Each row was made from one walk, in order. Every step used is in the known rows, and no mark comes twice. Write each row's walk.
Known rows:
gunu-vokem: [-4.47,-1.17,0.45,0.90,1.18,-2.44,1.54,-1.36,1.86,2.75,0.60,0.18,-1.11,1.58,-1.00,-0.06,-0.79,-2.56,-1.88,-2.63,-3.44,-1.72,-0.57,2.48]
morur-laga-vokem-funibu-nivof-linu: [-5.60,-1.75,2.16,-3.73,3.41,-2.69,-0.55,-1.74,1.93,-1.38,-0.12,0.19,-7.25,-0.17,-1.09,-1.71,4.68,-3.61,-0.17,-0.95,-0.53,-1.42,0.47,2.33]
funibu-nivof-laga-vokem: [-6.00,-1.29,0.20,-0.86,3.31,-2.58,-0.73,-2.14,1.67,0.45,1.38,0.72,1.49,0.22,-2.09,-3.00,2.29,-3.71,-0.94,-1.60,-3.40,-2.90,1.90,2.03]
nivof-linu-morur-laga-vokem: [-5.91,-1.94,0.78,-2.60,1.26,-1.58,0.11,-2.25,1.23,-1.56,-0.90,0.06,-7.75,-0.08,-1.77,2.66,0.49,-3.86,-0.56,-2.32,-3.72,-4.55,1.12,3.90]
laga-vokem: [-4.47,-1.55,0.11,-0.71,2.68,-2.33,-0.44,-1.64,1.39,-0.82,0.88,0.29,-0.30,0.61,-1.36,1.87,2.87,-3.69,-0.53,-1.39,-3.10,-4.34,0.50,3.18]
vokem-rakaga-taletep-linu-morur: [-5.36,-1.81,1.36,2.69,0.14,-1.46,-0.22,-0.92,1.87,3.97,-0.76,-2.18,1.83,0.21,-2.25,3.15,0.06,-3.55,-0.24,-1.67,-3.97,-0.46,1.96,4.34]
vokem-linu-morur: [-6.28,-1.88,0.61,-0.64,0.86,-2.17,0.19,-0.98,1.28,1.19,-0.97,-0.31,2.51,-0.03,-0.59,2.22,-0.82,-2.86,-1.37,-2.34,-4.10,-0.76,0.96,3.68]
morur-linu: [-4.12,-0.64,0.36,0.58,1.97,-1.63,0.59,-1.49,1.36,-0.08,-0.12,-0.43,1.78,0.81,-1.13,2.59,-1.43,-2.51,-0.75,-1.50,-3.25,-0.23,0.49,2.80]
rakaga-taletep-gunu: [-6.02,-1.44,-0.26,1.85,2.60,-2.62,-0.29,-1.42,1.42,2.36,-0.25,-1.16,0.53,1.34,-1.01,1.78,2.16,-2.76,-1.32,-1.51,-3.63,0.24,-0.10,4.55]
linu-morur-laga-vokem: [-3.92,-1.56,0.85,-0.95,1.28,-1.88,-0.08,-1.72,1.36,-0.02,-0.78,-0.41,-4.45,-0.24,-1.94,2.23,0.56,-3.68,-0.61,-1.91,-4.75,-4.12,1.85,4.05]
linu-morur-laga: [-4.02,-0.71,1.18,-0.82,0.87,-1.68,0.53,-1.59,1.29,1.58,-1.08,-0.85,-4.84,0.22,-1.61,1.26,-2.83,-2.76,-0.87,-2.17,-4.90,-0.34,1.89,3.42]
linu-taletep: [-4.87,-1.47,0.50,-0.87,1.21,-1.70,-0.33,-0.30,1.18,1.96,2.22,0.26,-1.29,0.34,-1.28,1.86,-0.26,-3.23,-1.43,-2.11,-3.43,-0.90,1.05,2.87]
rakaga-taletep-linu-morur: [-5.66,-1.53,-0.42,4.40,0.62,-0.87,0.04,-1.34,1.62,1.50,-0.82,-0.83,1.87,0.49,-1.53,2.58,0.11,-3.30,-0.85,-1.78,-4.85,-0.80,1.78,5.02]
taletep-linu-morur-laga-vokem-gunu: [-3.50,-2.33,0.53,-1.37,1.14,-1.01,-0.02,-1.09,1.49,-0.15,-0.60,0.19,-0.27,-1.44,-2.33,3.51,3.64,-3.92,-0.36,-1.33,-5.32,-2.94,0.63,5.49]
funibu-nivof: [-4.92,-0.66,0.49,-1.74,2.89,-2.58,0.04,-1.31,1.53,1.10,0.46,0.06,-0.47,0.61,-0.82,-3.15,-0.49,-2.81,-1.18,-1.23,-2.83,2.43,2.34,2.03]
taletep-gunu-vokem-funibu-nivof-laga: [-6.67,-2.03,1.74,-1.77,2.41,-3.77,1.17,-0.98,2.39,6.36,0.13,0.49,2.43,0.39,-1.76,-4.92,2.37,-1.88,-2.06,-1.74,-1.56,0.13,-1.53,3.21]
nivof-linu: [-6.45,-1.04,0.33,-2.31,2.29,-1.75,0.30,-2.04,1.19,-0.58,0.56,0.41,-4.15,1.23,-0.86,1.29,-0.52,-2.92,-0.81,-2.11,-2.32,-0.80,-0.21,2.40]
linu-morur-laga-vokem-funibu: [-4.04,-1.89,2.15,-1.63,1.56,-2.32,-0.37,-1.28,1.68,0.39,-1.00,-0.83,-3.55,-0.63,-1.71,2.24,3.07,-3.68,0.13,-1.07,-2.24,-4.67,0.56,4.16]
morur-laga-vokem: [-3.29,-0.99,0.94,-0.22,2.59,-2.16,-0.29,-1.74,1.55,-0.59,0.35,-0.13,-4.80,0.46,-1.72,1.97,2.26,-3.49,-0.58,-1.77,-4.36,-3.43,0.69,2.86]
laga-vokem-linu-morur: [-6.04,-2.75,0.27,-0.76,1.21,-2.38,-0.46,-1.13,1.34,-0.45,-0.70,0.13,2.95,-0.49,-0.91,3.13,2.59,-3.84,-1.15,-2.14,-3.80,-4.73,0.94,4.29]
vokem-funibu-nivof-linu-taletep-gunu: [-7.71,-3.00,1.62,-6.06,2.36,-2.95,-0.35,0.20,1.50,3.07,0.98,0.76,-2.47,-0.78,-0.86,-1.69,3.44,-2.70,-1.64,-1.06,0.22,1.89,-0.23,4.13]
laga-vokem-rakaga-taletep: [-5.17,-1.77,1.40,1.75,2.28,-2.77,-1.43,-1.59,1.78,1.20,0.86,-2.34,-0.11,1.04,-1.83,3.28,4.22,-4.59,0.08,-1.30,-2.18,-4.34,1.14,2.72]
taletep-linu-morur-laga: [-3.45,-1.03,0.82,0.74,0.44,-0.86,0.84,-1.07,1.64,2.16,-1.20,0.16,-2.99,-0.40,-2.15,1.91,-1.88,-2.41,-0.96,-2.09,-6.05,0.54,1.49,4.50]
vokem-rakaga-taletep: [-5.33,-0.91,1.71,1.92,1.92,-2.53,-0.80,-1.51,1.74,2.96,0.57,-2.78,-0.53,1.49,-1.48,2.30,0.87,-3.68,-0.08,-1.61,-2.41,-0.39,1.12,2.08]

Which walk is each row?
[-5.24,-2.27,1.37,4.06,-0.94,-1.80,1.15,-0.77,2.36,5.88,-0.76,-1.97,1.19,0.72,-2.18,2.12,-0.25,-3.34,-1.35,-2.59,-4.06,-1.74,0.77,4.28]
gunu-vokem-rakaga-taletep-linu-morur
[-7.58,-3.08,0.00,3.29,0.03,-2.95,1.05,-0.83,1.89,4.57,-1.98,-1.05,3.39,0.79,-0.49,2.07,1.54,-2.70,-2.99,-3.09,-4.50,-1.36,-0.77,5.63]
rakaga-taletep-gunu-vokem-linu-morur
[-4.83,-1.90,1.46,-2.52,3.50,-3.26,-0.84,-1.02,1.88,-0.15,0.53,0.13,0.78,-0.18,-0.93,-2.20,5.45,-3.56,-0.18,-0.17,-0.22,-2.20,1.00,2.70]
laga-vokem-funibu-nivof
[-6.95,-1.92,0.43,-0.34,3.16,-2.89,-1.01,-1.71,1.82,0.31,0.84,0.86,4.30,-0.14,-1.45,-2.01,3.67,-3.54,-1.52,-2.10,-3.74,-2.43,1.21,2.02]
funibu-nivof-laga-vokem-linu
[-4.51,-1.70,1.37,4.89,0.36,-2.06,0.89,-0.84,2.58,5.39,0.42,-1.60,0.82,1.40,-1.96,1.87,1.38,-3.11,-1.38,-2.37,-3.72,-0.91,-0.37,3.15]
gunu-vokem-rakaga-taletep-linu
[-5.68,-1.27,0.17,0.12,2.77,-2.14,-0.65,-2.29,1.48,0.20,1.57,0.56,1.11,0.69,-2.35,1.06,2.34,-3.62,-0.55,-2.01,-3.74,-5.79,0.16,2.55]
nivof-laga-vokem
[-7.31,-3.48,1.57,-3.37,0.72,-2.78,1.15,0.13,1.84,4.68,1.21,0.90,-3.11,0.22,-1.01,1.28,3.10,-2.45,-2.28,-2.43,-0.35,-2.18,-3.13,4.61]
nivof-linu-taletep-gunu-vokem-funibu
[-6.80,-1.81,0.42,-2.56,1.21,-1.37,-0.12,-0.86,1.07,0.50,2.18,0.74,-4.64,0.52,-1.04,2.23,-0.27,-3.34,-1.47,-2.54,-2.50,-1.30,0.31,2.80]
nivof-linu-taletep
[-7.51,-2.88,1.33,-4.82,2.20,-2.64,-0.42,-1.60,1.55,-1.07,-0.73,0.31,-2.14,-0.72,-0.93,-1.54,3.73,-4.05,-0.20,-0.77,0.46,-3.35,1.33,3.79]
laga-vokem-funibu-nivof-linu-morur
[-3.51,-1.44,0.97,-2.05,2.91,-2.07,-0.60,-1.61,1.35,-1.22,0.70,-0.47,-2.57,-0.11,-1.61,2.68,4.48,-4.03,-0.24,-1.19,-3.87,-3.00,-0.18,3.25]
morur-laga-vokem-gunu
[-5.75,-1.69,1.57,-0.03,2.24,-3.22,-0.54,-1.04,1.65,4.80,-0.23,-2.51,0.47,1.08,-1.73,2.42,2.15,-3.05,-0.67,-1.34,-2.65,0.52,0.10,3.89]
vokem-rakaga-taletep-gunu
[-4.64,-1.59,0.02,0.17,0.54,-1.00,0.77,-0.93,1.45,1.91,-0.65,0.58,1.54,-0.28,-1.80,1.79,-1.28,-2.65,-0.91,-1.79,-4.73,-0.47,1.43,4.79]
taletep-linu-morur
[-7.29,-2.47,0.33,0.23,1.29,-2.19,-0.66,-1.75,1.43,0.57,-0.11,0.32,4.59,-0.39,-1.87,2.36,2.06,-3.67,-1.13,-2.67,-4.52,-6.09,0.62,3.70]
nivof-laga-vokem-linu-morur
[-6.34,-2.88,0.57,-1.89,1.38,-2.67,-0.39,0.56,1.27,3.73,0.94,0.58,2.43,-0.49,-0.84,2.93,2.40,-2.48,-2.53,-2.44,-4.05,0.47,-0.62,4.67]
vokem-linu-taletep-gunu
[-5.80,-2.56,0.75,1.32,-0.03,-2.36,0.78,0.25,1.87,3.68,1.72,0.57,1.13,0.47,-0.51,1.81,0.67,-2.90,-3.15,-3.56,-3.95,-1.91,-0.77,2.83]
gunu-vokem-linu-taletep
[-4.82,-2.68,0.30,-0.06,0.18,-2.20,1.74,0.26,1.67,4.87,0.78,0.48,2.06,0.16,-1.46,2.64,-0.28,-2.13,-3.09,-2.58,-3.71,-1.13,-1.26,4.92]
morur-linu-taletep-gunu-vokem
[-5.99,-1.06,1.13,-2.64,0.88,-1.36,0.70,-2.16,1.18,0.28,-1.20,-0.39,-8.15,0.37,-1.41,1.73,-2.80,-2.94,-0.85,-2.59,-3.96,-0.62,1.19,3.26]
nivof-linu-morur-laga
[-5.77,-3.06,1.72,-2.92,1.29,-3.56,0.90,0.90,2.15,6.42,1.12,0.60,0.34,-0.39,-0.94,-3.17,3.20,-2.36,-2.77,-1.56,-0.87,0.92,-0.71,4.21]
linu-taletep-gunu-vokem-funibu-nivof
[-6.43,-1.45,2.43,-4.39,1.71,-2.22,0.30,-1.53,1.70,0.90,-1.52,-0.63,-7.10,-0.41,-0.94,-2.36,-0.33,-2.93,-0.48,-1.37,-1.07,1.59,1.53,2.81]
vokem-funibu-nivof-linu-morur-laga
[-4.43,-1.45,0.47,0.44,0.89,-1.18,0.10,-0.35,1.21,0.99,1.50,-0.15,1.42,0.10,-1.29,3.54,-1.25,-2.95,-1.32,-1.82,-3.28,-0.74,0.94,3.16]
morur-linu-taletep
[-5.94,-2.31,2.05,-3.33,1.58,-1.97,-0.20,-1.86,1.56,-1.13,-1.04,-0.36,-6.93,-0.42,-1.52,2.68,3.07,-3.81,0.20,-1.54,-1.28,-5.01,-0.10,3.97]
nivof-linu-morur-laga-vokem-funibu
[-4.12,-1.63,1.02,0.46,2.43,-2.43,-0.59,-1.37,1.70,-0.73,-0.14,-0.03,-2.09,0.13,-1.06,3.02,3.64,-3.37,-1.12,-2.26,-4.80,-3.01,0.06,2.84]
morur-laga-vokem-linu
[-7.63,-2.48,0.38,-0.96,1.86,-2.63,-0.72,-1.66,1.62,0.81,-0.30,0.51,4.75,-0.78,-1.64,-1.73,2.14,-3.76,-1.54,-2.27,-4.03,-3.30,2.38,3.17]
funibu-nivof-laga-vokem-linu-morur
[-5.06,-1.03,1.79,-2.38,3.16,-3.01,-0.19,-0.88,1.84,1.54,0.24,-0.30,0.28,0.25,-0.62,-3.22,1.96,-2.75,-0.44,-0.44,-0.49,1.86,1.02,2.14]
vokem-funibu-nivof
[-4.50,-2.42,1.17,0.25,1.36,-2.04,-1.08,-0.19,1.56,0.50,1.46,0.30,-2.76,-0.64,-1.24,3.96,3.79,-3.82,-1.74,-2.74,-4.84,-3.53,0.55,3.26]
morur-laga-vokem-linu-taletep
[-7.31,-2.68,1.55,-4.41,2.38,-3.68,1.54,-0.87,2.14,3.88,-0.62,0.81,-2.44,0.48,-0.60,-3.69,2.84,-2.04,-2.08,-1.57,0.20,1.20,-1.89,3.71]
taletep-gunu-vokem-funibu-nivof-linu
[-4.09,-1.25,2.10,3.12,0.04,-1.31,-0.11,-1.10,2.04,4.25,-1.28,-2.68,-2.98,0.02,-2.61,3.25,-0.63,-3.32,-0.24,-1.98,-5.16,0.40,2.20,4.08]
vokem-rakaga-taletep-linu-morur-laga
[-5.36,-2.22,0.33,0.00,2.54,-2.63,-0.70,-1.15,1.54,-0.96,0.41,0.47,2.38,0.23,-0.71,2.93,4.26,-3.59,-1.14,-1.94,-3.46,-3.88,-0.15,3.16]
laga-vokem-linu
[-5.18,-2.69,1.05,2.53,0.51,-1.72,-0.82,-1.09,1.92,2.27,-0.50,-1.72,2.31,-0.30,-2.58,4.07,3.43,-4.48,0.02,-1.39,-3.66,-4.29,1.97,4.94]
laga-vokem-rakaga-taletep-linu-morur
[-4.99,-2.96,2.17,-2.89,0.06,-3.33,1.04,0.73,1.88,8.21,1.54,-0.51,-0.80,0.11,-2.17,1.52,0.61,-2.69,-2.54,-2.67,-2.74,-0.98,-0.99,3.97]
linu-taletep-gunu-vokem-rakaga
[-5.00,-1.39,1.37,-0.20,0.72,-1.97,0.24,-1.13,1.46,1.54,-1.59,-0.81,-1.97,-0.17,-0.93,2.31,-1.46,-2.66,-1.38,-2.69,-5.32,0.15,1.22,3.34]
vokem-linu-morur-laga
[-5.91,-2.58,0.48,-0.31,1.33,-3.41,1.50,-0.47,1.93,4.48,-0.62,0.60,2.52,0.76,-0.56,1.08,1.72,-1.79,-3.06,-2.91,-3.97,-0.24,-2.30,4.24]
taletep-gunu-vokem-linu
[-5.82,-1.63,1.44,-0.48,3.01,-2.55,-0.90,-1.85,1.79,0.61,1.36,0.18,1.92,0.32,-2.10,1.06,4.79,-3.54,0.24,-1.18,-1.38,-6.14,-1.10,2.64]
nivof-laga-vokem-funibu
[-4.70,-2.24,2.13,-2.62,1.14,-3.71,1.48,-0.48,2.01,7.12,-0.10,-0.89,-0.25,0.83,-1.96,0.61,0.39,-2.20,-1.88,-2.28,-2.72,-0.39,-1.45,3.63]
taletep-gunu-vokem-rakaga
[-4.91,-1.77,1.38,1.14,-0.39,-2.29,1.61,-1.02,1.97,3.39,-1.59,-0.51,-2.47,0.39,-0.86,1.36,-1.77,-2.49,-2.49,-3.65,-5.41,-1.12,0.08,3.36]
gunu-vokem-linu-morur-laga
[-6.14,-1.97,0.90,-3.85,1.83,-2.06,0.05,-2.12,1.42,-1.17,-1.08,0.25,-7.54,-0.49,-1.53,-1.39,0.54,-3.87,-1.01,-1.96,-3.26,-1.68,2.80,3.38]
funibu-nivof-linu-morur-laga-vokem
[-4.36,-2.04,2.01,0.41,2.45,-3.25,-1.08,-1.30,1.89,3.42,-0.51,-2.55,-3.65,0.48,-2.40,3.55,4.85,-3.77,-0.48,-1.43,-3.73,-2.41,0.24,4.22]
morur-laga-vokem-rakaga-taletep-gunu
[-7.50,-1.62,0.37,-4.17,1.53,-1.97,0.53,-1.86,1.20,0.14,-0.80,0.27,-3.31,0.07,-0.82,-2.45,-2.17,-3.15,-1.23,-1.83,-2.23,1.15,2.62,3.04]
funibu-nivof-linu-morur
